Each row was made from one walk, in order. Every step used is in the known rows, and no mark comes twice. Write each row's walk.
Known rows:
D, V: [ 0.17  2.73  0.74 -1.20  1.05 -2.41 -0.85 -2.05 -2.83 -2.55 -0.44  1.60
  1.80 -0.24 -0.24 -4.43  3.39 -2.78  0.11 -0.35  2.02 -0.92]
P, G: [-3.09  4.38  1.69 -1.21  3.28 -0.06 -0.09 -1.00 -0.05  2.46  0.91  0.22
  2.36  1.09 -0.99  0.67 -3.26  2.19 -1.41 -4.06  0.46  3.48]
F, J, H, D, P, G, A: [-1.14  0.53  3.51  1.40  2.94  5.37 -0.68 -1.32  0.81  2.73  2.58  3.25
  2.36 -0.04 -0.32  1.51 -0.79  5.01 -1.55  0.94 -0.56  0.53]
J, H, S: [-0.59 -0.18 -1.25  0.83 -9.03 -1.36  0.72 -2.58 -0.39 -2.27 -5.54 -3.51
  0.83  1.63 -3.18 -2.62  0.28 -0.33  3.27  0.84  1.12 -4.71]
S, G, A: [ 1.56  1.79  4.85  1.25  6.04  2.49  0.54 -1.28 -1.05  3.65  1.26 -2.99
  4.48 -2.85 -2.39 -1.88 -0.14  1.97 -1.08 -0.84  0.64  2.46]
S, G, F, J, H, D, P: [-3.32 -1.78  0.10  2.28 -1.64  3.23  1.48  0.09  2.68  0.75  1.17  1.74
 -2.22  0.40  1.52 -0.84  1.19  0.05 -0.37  4.91 -1.84  0.07]
S, G, F, J, H, D: [-6.01 -3.75 -0.03  3.07 -3.96  2.54  1.57 -0.93  1.20 -0.35  0.02 -3.22
 -3.44  3.74 -1.28  1.31 -1.94 -1.69  0.69  5.81 -0.22 -0.50]
V, D, P: [ 0.63  6.11 -0.42 -3.08 -0.41 -0.11  0.93  0.96  3.55  1.07  2.33  2.85
  2.99  0.31  1.48 -3.85  3.32 -0.25  1.31 -4.40  0.90  0.47]
F, G: [-3.71  0.20  1.54  0.14  2.87  0.96 -1.94 -0.59 -2.73  0.39  0.55 -0.61
  1.08 -1.23 -1.64  0.16 -0.31 -1.03 -0.81 -2.57 -0.82  5.92]
G, F, J, H: [-1.62 -2.96 -1.89  0.83 -1.30 -0.76 -3.68  0.89  0.06 -1.24 -1.07 -4.61
 -0.01  2.07  1.55  2.35  1.50 -0.15  1.43  0.86  1.00 -2.16]
V, D: [-0.66  5.70 -0.61 -3.35 -1.45 -1.24  1.23  0.13  2.62  0.21  1.94 -2.04
  2.67  3.54 -1.26 -2.40  0.74 -1.93  2.51 -5.61  2.65  0.35]
P, D, H, S, G, F: [ 4.39 -0.78  1.15  1.01  1.78  1.60  2.61  0.06  3.50  0.82  0.66  1.38
 -0.81 -0.44 -1.27  0.94 -2.14  1.34 -1.27 -0.64 -2.85 -1.29]
V, D, H, S, G, A: [ 6.65  0.87  2.64  1.22  0.68  3.60  3.17 -1.61  2.22  1.50  0.65 -0.08
  3.28 -2.10 -3.90 -2.45 -0.04  3.01  0.49 -1.17  0.24 -0.80]
J, F: [-3.68  1.41 -0.77 -2.39  0.72 -1.39  2.54  0.48 -0.45  0.58 -1.64 -4.43
  1.36 -1.34  0.84 -0.96  0.08 -4.48  1.91 -3.62  1.91 -0.63]
D, H, S, G, F: [ 6.43 -1.19  0.80  1.62  2.68  0.50  2.34 -0.32  2.44  0.80 -1.07 -0.48
 -0.75 -1.89 -1.49 -0.14 -0.09  0.72 -1.41 -1.20 -2.41 -1.07]
H, J: [ 0.59  2.32  0.05 -0.93 -1.99 -7.52 -0.46 -0.44 -5.28  1.09 -2.04 -1.52
  0.82 -0.91  0.82 -2.48  0.00 -0.25 -0.18  2.16  3.21 -1.16]
V, D, P, G, S: [ 4.27  6.66  1.12 -2.47  3.20  3.12 -1.02  0.64  3.13  1.36  1.21  4.12
  0.76  0.39 -0.19  0.50 -0.97  4.26 -0.59 -5.72 -2.92  2.10]
P, G, F, J, H: [-2.10 -2.39 -1.47  0.91  0.31  0.62 -3.09  0.51  0.80 -0.71  0.05 -3.36
 -0.46  2.55  1.43  3.39 -0.35  1.54  0.51  0.54  0.23 -0.75]
H, D: [-5.93  1.85  1.71  0.23 -3.76 -0.36  1.94 -1.68 -0.60  1.55 -0.76 -0.32
  0.18  3.07 -2.92 -0.92 -1.76 -2.53  0.16  0.55  1.27 -0.01]
F, J: [-3.22  0.16 -0.45 -1.43  0.82 -3.63 -3.21  0.94 -2.29  0.16 -0.39 -2.43
  1.90  0.69  1.47  0.49  0.95 -0.18 -0.40  0.03  1.72 -0.09]
D, H, J, F, G: [-0.72 -3.36 -1.53  0.19  0.48 -0.64  1.32  0.69 -3.54 -0.67 -0.48  0.36
 -1.83 -4.36  0.99  0.80 -0.89 -2.36  0.11  0.32  0.24  3.40]

Write each row's walk:
[ 2.37 -0.16  0.47 -0.79  2.41  0.58 -1.08  0.55 -3.46 -0.93 -2.06 -0.81
 -2.62 -3.10 -0.20  1.45 -1.01 -0.73 -0.05 -1.32 -2.69  2.38] | H, J, F, G, S
[ 4.63 -0.09 -2.05  0.16 -4.16 -6.87 -0.78  0.91 -3.88  1.19 -2.32  2.04
  1.29 -2.76  1.11 -1.05  0.42  1.30 -0.18  1.57  3.68 -1.55] | D, H, J
[ 5.51  1.50 -2.93 -1.20 -5.09 -5.88  0.83  1.11 -1.27  0.33 -0.27  2.21
  0.86 -0.61  0.82 -1.66  0.43  0.82  1.24  0.11  4.10 -1.87] | V, D, H, J
[-4.98 -1.22  0.36 -0.74  3.26  2.03  1.07  0.00 -1.92 -0.39  0.19 -2.40
 -0.48 -2.42 -0.29  0.52 -0.82 -3.82  0.43 -2.77 -0.88  4.83] | J, F, G
[ 0.13 -1.55  0.75  0.20  6.35 -1.21 -1.54  1.30 -0.03  0.67  1.52 -3.25
 -0.69 -0.16  2.01  1.59  0.41  0.11 -2.22  1.05 -1.24  0.99] | S, G, F, J
[-1.54  0.70 -1.32 -2.02 -1.03 -5.26  3.18  0.27 -3.55  0.14 -2.35 -3.90
 -0.70 -2.25  2.19 -1.80 -0.43 -3.90  1.40  0.72  2.93 -2.14] | H, J, F
[ 2.68 -0.83 -0.20  2.07 -3.53  0.08  3.58 -1.23  1.00  0.27 -2.72 -0.64
  0.60 -2.51 -2.98 -3.23 -1.34  1.06  0.37  1.76 -0.30  0.28] | D, H, S, G
[ 2.85 -1.35 -0.47 -0.68  0.11  2.13 -0.99  1.77 -1.59 -0.79 -0.51  3.30
 -2.45 -2.80  0.10  3.46 -2.86  0.99  0.13 -1.07 -2.79  1.83] | P, D, H, J, F, G, S
[-4.65 -1.84 -0.61  1.37 -5.33  0.42  0.17 -2.80 -1.99 -4.47 -0.54  1.23
 -2.08  3.30 -0.82 -2.70  1.80 -3.36  1.39  6.15  1.84 -2.63] | F, J, H, D, V
[ 2.05  1.42  1.83 -0.29  3.17  2.21 -3.86  0.22 -2.18 -0.04 -1.39  0.23
 -0.09 -1.65 -2.19  1.61 -0.39  1.09 -0.76 -3.92 -3.24  4.17] | F, G, S
[ 4.98 -1.76 -0.88 -0.10  1.04  1.06 -1.29  1.37 -2.60 -0.79 -2.22  1.45
 -2.36 -4.29 -0.09  2.34 -0.80  0.30 -0.01 -1.65 -2.38  2.07] | D, H, J, F, G, S
[-2.89 -1.11 -0.28  1.15 -2.56  1.93 -0.13  0.28  2.11  0.43  0.49  2.75
 -1.35  1.14  1.81 -0.08  2.12 -0.12 -0.11  2.91 -1.07 -1.75] | G, F, J, H, D, P
[ 4.12  2.22 -2.95 -1.60 -3.72 -0.65  0.42  1.76  3.65  0.71  1.01  2.47
  3.39  0.49 -0.90 -0.44  1.18  0.26  2.17 -5.88  3.03 -0.16] | V, D, H
[-0.71 -0.63 -2.20 -0.17 -0.18  2.08 -1.72  1.15  3.78 -1.10  2.23 -0.79
 -0.75  2.91  2.59  2.06  0.95  1.83  1.24 -0.23 -0.29 -0.84] | V, D, P, G, F, J, H
[ 0.62 -0.81  0.20 -1.17  5.22 -2.80 -3.45  1.53 -0.74  0.29  0.69 -1.94
  0.46  0.73  2.34  2.59  1.67 -0.07 -1.84 -1.51 -0.33 -1.24] | G, F, J
[ 1.51 -2.12  0.60  0.46  3.83 -1.26 -0.19  0.20  0.15 -0.57 -0.12 -2.81
 -1.56  0.01  0.83  0.73  0.24  0.44 -1.94  2.05 -2.03 -1.23] | H, S, G, F, J
[-2.61 -3.15  0.25  2.58 -1.55  2.24  1.58 -2.60 -0.41 -4.07  0.87  0.57
 -3.95  2.59 -0.55 -2.15  1.30 -3.21  0.14  7.22 -0.20 -1.53] | S, G, F, J, H, D, V
[ 2.12 -3.21 -0.33  0.49  1.59  0.16 -0.17  1.39  2.00 -0.44  1.41  1.28
 -1.37  0.32  1.24  2.76 -1.53  2.06 -1.73  2.29 -2.19 -1.76] | P, D, H, S, G, F, J
[-0.16  0.76 -1.21 -1.02 -3.83 -0.26 -1.19  2.06  1.89  1.84  1.21  5.09
  3.83  0.07 -0.20  2.02 -2.17  1.88  0.76 -3.17  1.88 -0.23] | P, D, H
[-1.27 -0.25  1.17 -0.44  5.51  0.87 -1.09  0.74  1.45  1.20  2.84  3.04
 -1.74  1.60  2.60  3.29 -0.60  2.00 -3.46  0.25 -2.53  0.21] | H, D, P, G, F, J
[-5.30 -0.51 -0.72  1.10 -5.40  1.39  0.02 -0.05  1.03  0.33 -0.21  2.45
 -0.42  1.11  1.28 -1.40  1.73 -0.19  0.84  3.83  0.27 -1.02] | F, J, H, D, P
[-2.77 -1.86  0.27  1.58 -0.91  2.33  0.58 -2.83 -0.22 -3.88  1.24  2.88
 -3.52  3.87 -0.35 -0.30  0.28 -1.74 -0.44  4.83 -0.29 -1.92] | P, G, F, J, H, D, V
[ 4.84 -2.35 -1.46  0.13  1.61 -0.07  0.84  1.19  3.16 -1.14  1.30 -0.51
 -1.62  0.49  0.78  1.16  0.54  1.05 -0.74  0.48 -1.46 -1.73] | V, D, H, S, G, F, J
